Known rows, with every way that one mark hangs from another:
Q_298{Q_79 Q_445}: [ 1.62  2.26  4.28  0.58 -0.56 -2.88  1.80 -1.99 -0.13  2.94  2.91  1.70
 -1.40  1.58  2.45  4.14 -1.60  1.44  0.71  3.73]
Q_761{Q_298{Q_187 Q_375 Q_445}}: [ 2.25  4.49  3.74  1.12 -1.86  3.73  4.75  4.60 -0.46  0.07  4.75  1.03
  0.73  3.70  4.13  0.72 -1.22  0.63  2.14  1.33]
Q_761{Q_298{Q_187 Q_213 Q_375}}: [ 2.11  5.07  2.18  0.93 -2.37  4.46  3.72  2.80 -0.70 -2.12  4.62 -0.76
  1.35  1.51  2.82 -0.53 -0.56  1.35  2.35  0.84]
Q_79{Q_298}: [ 1.46  2.62  1.68  0.13  1.83 -2.22  2.06 -1.96  2.28  0.27  2.40 -1.20
 -1.76 -1.69  4.73  1.71 -1.16 -1.86  2.44  0.82]
Q_79{Q_298{Q_187 Q_213 Q_375 Q_445}}: [ 3.33  5.34  3.30  2.44  2.37  5.43  3.51  2.18  0.22 -1.28  3.53  2.32
  0.96  1.47  3.82  3.38 -0.61  3.10  4.87 -2.00]
Q_187{Q_298{Q_445}}: [ 0.85  0.18  3.15 -0.18  1.24 -1.53  2.72 -1.66  1.64  1.72  4.96  2.57
 -4.19  0.12  3.03  3.54 -0.43  0.92  3.73  1.58]
Q_187{Q_298{Q_79 Q_213 Q_375}}: [ 1.20  3.83  3.78  0.35  0.11  2.96  3.30 -3.34  0.19  0.82  6.56  1.43
 -0.39  1.19  1.21  3.21  0.98  3.39  2.59  2.26]
Q_298{Q_375}: [ 1.50  3.16  3.80 -0.07 -1.73 -1.89  4.37 -0.93  0.26  0.43  4.87 -1.37
  0.80 -1.35  2.63 -0.31 -1.35 -2.42  1.74  2.00]
Q_761{Q_298{Q_187 Q_213 Q_445}}: [ 2.15  2.57  1.61  1.14 -0.94  2.70  1.96  2.93 -0.55 -0.99  2.77  1.96
 -1.25  2.67  3.06  2.24 -1.28  2.97  3.11  0.82]
Q_643{Q_49{Q_213{Q_298{Q_445}}}}: [ 0.00  0.15  5.13 -3.77 -0.06 -2.18  0.39  3.43 -0.29  5.35  3.97 -1.27
 -0.23 -1.33  4.44  4.99  1.02 -1.01  4.20  2.65]
Q_49{Q_213{Q_298{Q_187}}}: [-0.77  6.01  3.72 -2.17 -2.07 -1.59  1.10  1.59 -0.29  3.39  1.88 -4.44
  0.44 -2.23  3.81  3.12  0.85 -0.10  0.61  1.03]
Q_445{Q_298}: [ 1.58  1.07  2.71  0.57  0.40 -3.95  0.57 -1.54  1.15  2.62  3.99 -0.67
 -1.64 -1.32  3.23  3.09  0.86 -2.19  0.88  2.70]
Q_298{Q_79 Q_187 Q_213 Q_375 Q_445}: [ 3.08  6.28  5.16  2.21 -0.90  3.82  2.93  0.94 -1.84  1.06  4.15  2.32
  1.68  2.93  1.25  3.61 -0.75  5.31  1.89  1.45]
Q_445{Q_298{Q_79 Q_187 Q_213 Q_375}}: [ 3.18  6.69  4.76  2.67 -0.41  3.71  0.96  0.37 -1.02  2.26  5.26  0.04
  2.15  2.12  1.62  4.19  2.26  3.91  0.42  2.05]
Q_187{Q_298{Q_375}}: [ 0.78  2.72  3.72 -0.32 -0.18  0.28  4.72 -1.85  1.37  0.72  6.68 -0.16
 -1.43 -0.75  2.81  0.78  0.16 -0.79  2.86  1.47]
Q_79{Q_298{Q_187}}: [ 1.88  6.18  2.22  1.25  1.09 -0.25  1.35  0.26  2.05  0.58  2.11 -2.00
 -1.74 -1.09  4.65  1.26 -1.42  0.69  1.95 -0.02]
Q_213{Q_298{Q_79 Q_187}}: [ 0.28  6.22  4.44  0.61 -3.04  0.05  0.08 -1.88 -1.28  4.02  2.16 -2.69
 -0.07  1.26  2.45  3.87  1.24  2.08 -2.02  3.47]
Q_761{Q_298}: [ 0.77  1.17  1.37 -0.77 -1.96 -2.24  2.69  0.00  0.71 -0.16  3.40 -1.37
 -1.78  0.40  4.03 -0.11 -1.41 -2.54  1.01  3.03]
Q_290{Q_298{Q_187 Q_375 Q_445}}: [ 3.20  5.61  4.15  2.06 -0.41  0.86  2.27  3.25 -1.02  1.36  3.18  0.41
  0.31  1.22  3.09  1.69 -3.70 -0.79  2.06  0.55]
Q_445{Q_298{Q_213 Q_375}}: [ 2.56  1.42  3.18  1.31  0.84  0.52  2.14 -0.92 -0.25  0.44  5.52  0.56
  1.52 -0.51  2.26  3.29  2.03 -0.88  2.84  1.38]

Rows:
[ 1.73  2.27  4.60  0.82  1.12  4.06  3.84 -2.15 -0.39  1.20  6.76  4.30
 -0.56  3.00  1.40  5.39  0.88  4.51  3.69  1.77]
Q_187{Q_298{Q_79 Q_213 Q_375 Q_445}}
[ 2.23  2.08  2.98  1.25  0.87 -1.28 -0.77 -3.15 -0.06  2.60  3.73  0.50
 -0.58  0.55  1.82  5.49  1.80  1.96  0.58  3.35]
Q_445{Q_298{Q_79 Q_213}}
[ 2.64  5.86  4.50  1.88 -0.63  0.85  2.40  1.96  0.12  2.36  5.43 -1.36
  1.07  0.14  3.38  1.78  1.39 -0.03  0.90  1.44]
Q_445{Q_298{Q_187 Q_375}}
[ 2.81  8.49  4.48  2.07 -1.85  0.78  1.41  1.09 -0.93  2.39  3.36 -2.22
  1.24  1.36  2.13  1.24 -3.10  0.39 -0.94  2.72]
Q_290{Q_298{Q_79 Q_187 Q_375}}
[ 2.43  4.93  1.28  1.72 -0.68 -1.05 -1.02  0.41 -0.58 -0.21  1.17 -1.76
 -1.35 -1.70  1.71  1.36 -3.52  0.28  1.65  0.63]
Q_290{Q_298{Q_187 Q_213}}
[ 2.64  3.87  2.34  2.02  0.34  0.09 -0.59  0.15  0.15  1.34  3.37 -0.44
 -1.01 -0.70  2.41  3.40  1.39  2.06  1.61  1.05]
Q_445{Q_298{Q_187 Q_213}}
[ 0.62  4.93  5.07  1.08 -1.88  1.08  0.44 -0.57 -1.71  4.44  2.03  0.31
 -0.21  3.15  2.77  5.98  0.99  3.21 -0.79  2.98]
Q_213{Q_298{Q_79 Q_187 Q_445}}
[ 0.35  5.68  4.74  0.50 -2.97  2.07  2.96  0.44 -1.23  1.99  3.78 -2.80
  1.91  0.12  3.09  1.50  1.38 -0.73  0.22  1.38]
Q_213{Q_298{Q_187 Q_375}}
[ 1.23  5.92  6.30  1.36 -2.27  3.97  2.82  0.58 -2.26  3.89  3.86  0.50
  2.41  4.06  2.58  5.15  1.55  2.84 -0.40  2.60]
Q_213{Q_298{Q_79 Q_187 Q_375 Q_445}}
[ 0.71  7.39  5.65  0.79 -3.40  2.79  2.39 -0.55 -1.78  3.59  3.92 -2.37
  2.68  2.08  2.56  2.97  1.65  1.66 -1.66  3.02]
Q_213{Q_298{Q_79 Q_187 Q_375}}
[-0.51  1.50  4.44 -4.09 -1.07 -3.16  0.03  2.26  0.17  4.93  3.98 -4.29
  0.08 -3.11  4.23  2.83  1.19 -2.25  3.00  3.10]
Q_643{Q_49{Q_213{Q_298}}}
[ 2.00  6.74  3.27  1.55 -1.77 -0.02  0.17 -1.47 -0.56  1.26  2.42 -0.89
 -0.55  0.28  1.14  2.31 -0.88  4.69  0.10  2.48]
Q_298{Q_79 Q_187 Q_213}
[ 2.67  4.19  2.12  2.05  2.78  2.68  1.23  0.88  0.89 -0.78  1.71  2.12
 -1.53  0.64  3.90  4.16 -1.08  3.57  4.38 -1.40]
Q_79{Q_298{Q_187 Q_213 Q_445}}
[-0.10  5.15  4.89 -3.09 -1.68 -1.10 -0.49  4.46 -0.16  5.36  3.78 -5.01
  0.28 -2.47  4.25  2.33  1.04  0.27  2.48  2.17]
Q_643{Q_49{Q_213{Q_298{Q_187}}}}
[ 2.11  5.85  4.67  1.69 -1.23 -0.87  1.43  0.28 -0.41  3.16  2.53  1.06
 -1.21  2.23  2.43  3.52 -1.72  3.88  0.13  2.78]
Q_298{Q_79 Q_187 Q_445}
[ 2.35  1.01  3.68  0.75  0.16  0.90  4.06 -0.17 -1.02 -0.80  4.42  2.67
  1.08  0.33  1.90  2.66 -1.01  0.47  4.20  0.72]
Q_298{Q_213 Q_375 Q_445}
[ 2.47  2.62  2.15  0.90 -0.27 -0.28  1.73 -0.70 -0.93 -0.97  3.35 -0.78
  1.21 -1.51  1.76  1.00 -2.92 -2.77  2.78  0.99]
Q_290{Q_298{Q_213 Q_375}}
[ 2.13  8.47  5.33  1.47 -2.67  1.03  3.22  0.27 -0.57  2.23  4.52 -1.80
  1.50  1.28  2.14  0.71 -1.12  2.31 -0.58  2.90]
Q_298{Q_79 Q_187 Q_375}
[ 2.31  3.45  2.79  1.61 -0.28  0.14  1.32  0.82 -0.48  0.04  2.26  1.74
 -1.37  0.07  1.87  2.81 -1.61  3.44  3.11  0.49]
Q_298{Q_187 Q_213 Q_445}
[ 1.69  5.67  2.00  1.16 -2.53  2.46  0.85  0.63 -0.71  0.09  2.73 -0.67
 -0.63  2.57  2.32  1.84 -0.64  4.13  0.09  3.01]
Q_761{Q_298{Q_79 Q_187 Q_213}}
[ 0.60  2.62  2.66  0.07  0.36  0.21  1.08 -4.54  0.82  1.32  4.70  1.24
 -2.79  0.26  1.19  3.86  0.62  3.76  2.01  2.63]
Q_187{Q_298{Q_79 Q_213}}
[ 2.24  3.05  2.08  0.82  2.03  2.31  3.60 -1.34  1.06 -1.91  4.00  0.11
  1.04 -1.12  3.77  1.85 -0.35 -0.51  4.39 -0.69]
Q_79{Q_298{Q_213 Q_375}}
[ 1.27  1.14  3.33  0.66  1.43  1.09  1.60 -3.49  0.34  1.63  4.76  4.13
 -3.10  2.08  1.48  6.11  0.36  4.87  3.17  2.23]
Q_187{Q_298{Q_79 Q_213 Q_445}}
[ 0.51  6.41  6.18 -2.91 -2.14  1.73  1.72  5.74 -0.75  4.71  5.59 -4.82
  2.58 -1.71  4.06  1.49  1.52 -0.15  2.94  1.76]
Q_643{Q_49{Q_213{Q_298{Q_187 Q_375}}}}
[ 0.37  1.29  4.53  0.05 -1.17 -0.98  0.97 -2.83 -1.25  4.14  2.51  1.02
 -0.39  2.51  2.75  6.52  1.15  0.70 -0.10  3.78]
Q_213{Q_298{Q_79 Q_445}}
[ 2.84  4.65  4.15  1.69 -0.60  3.00  3.65  2.07 -1.04 -0.49  4.11  2.01
  1.16  1.01  1.97  2.17 -1.25  3.03  3.50 -0.07]
Q_298{Q_187 Q_213 Q_375 Q_445}
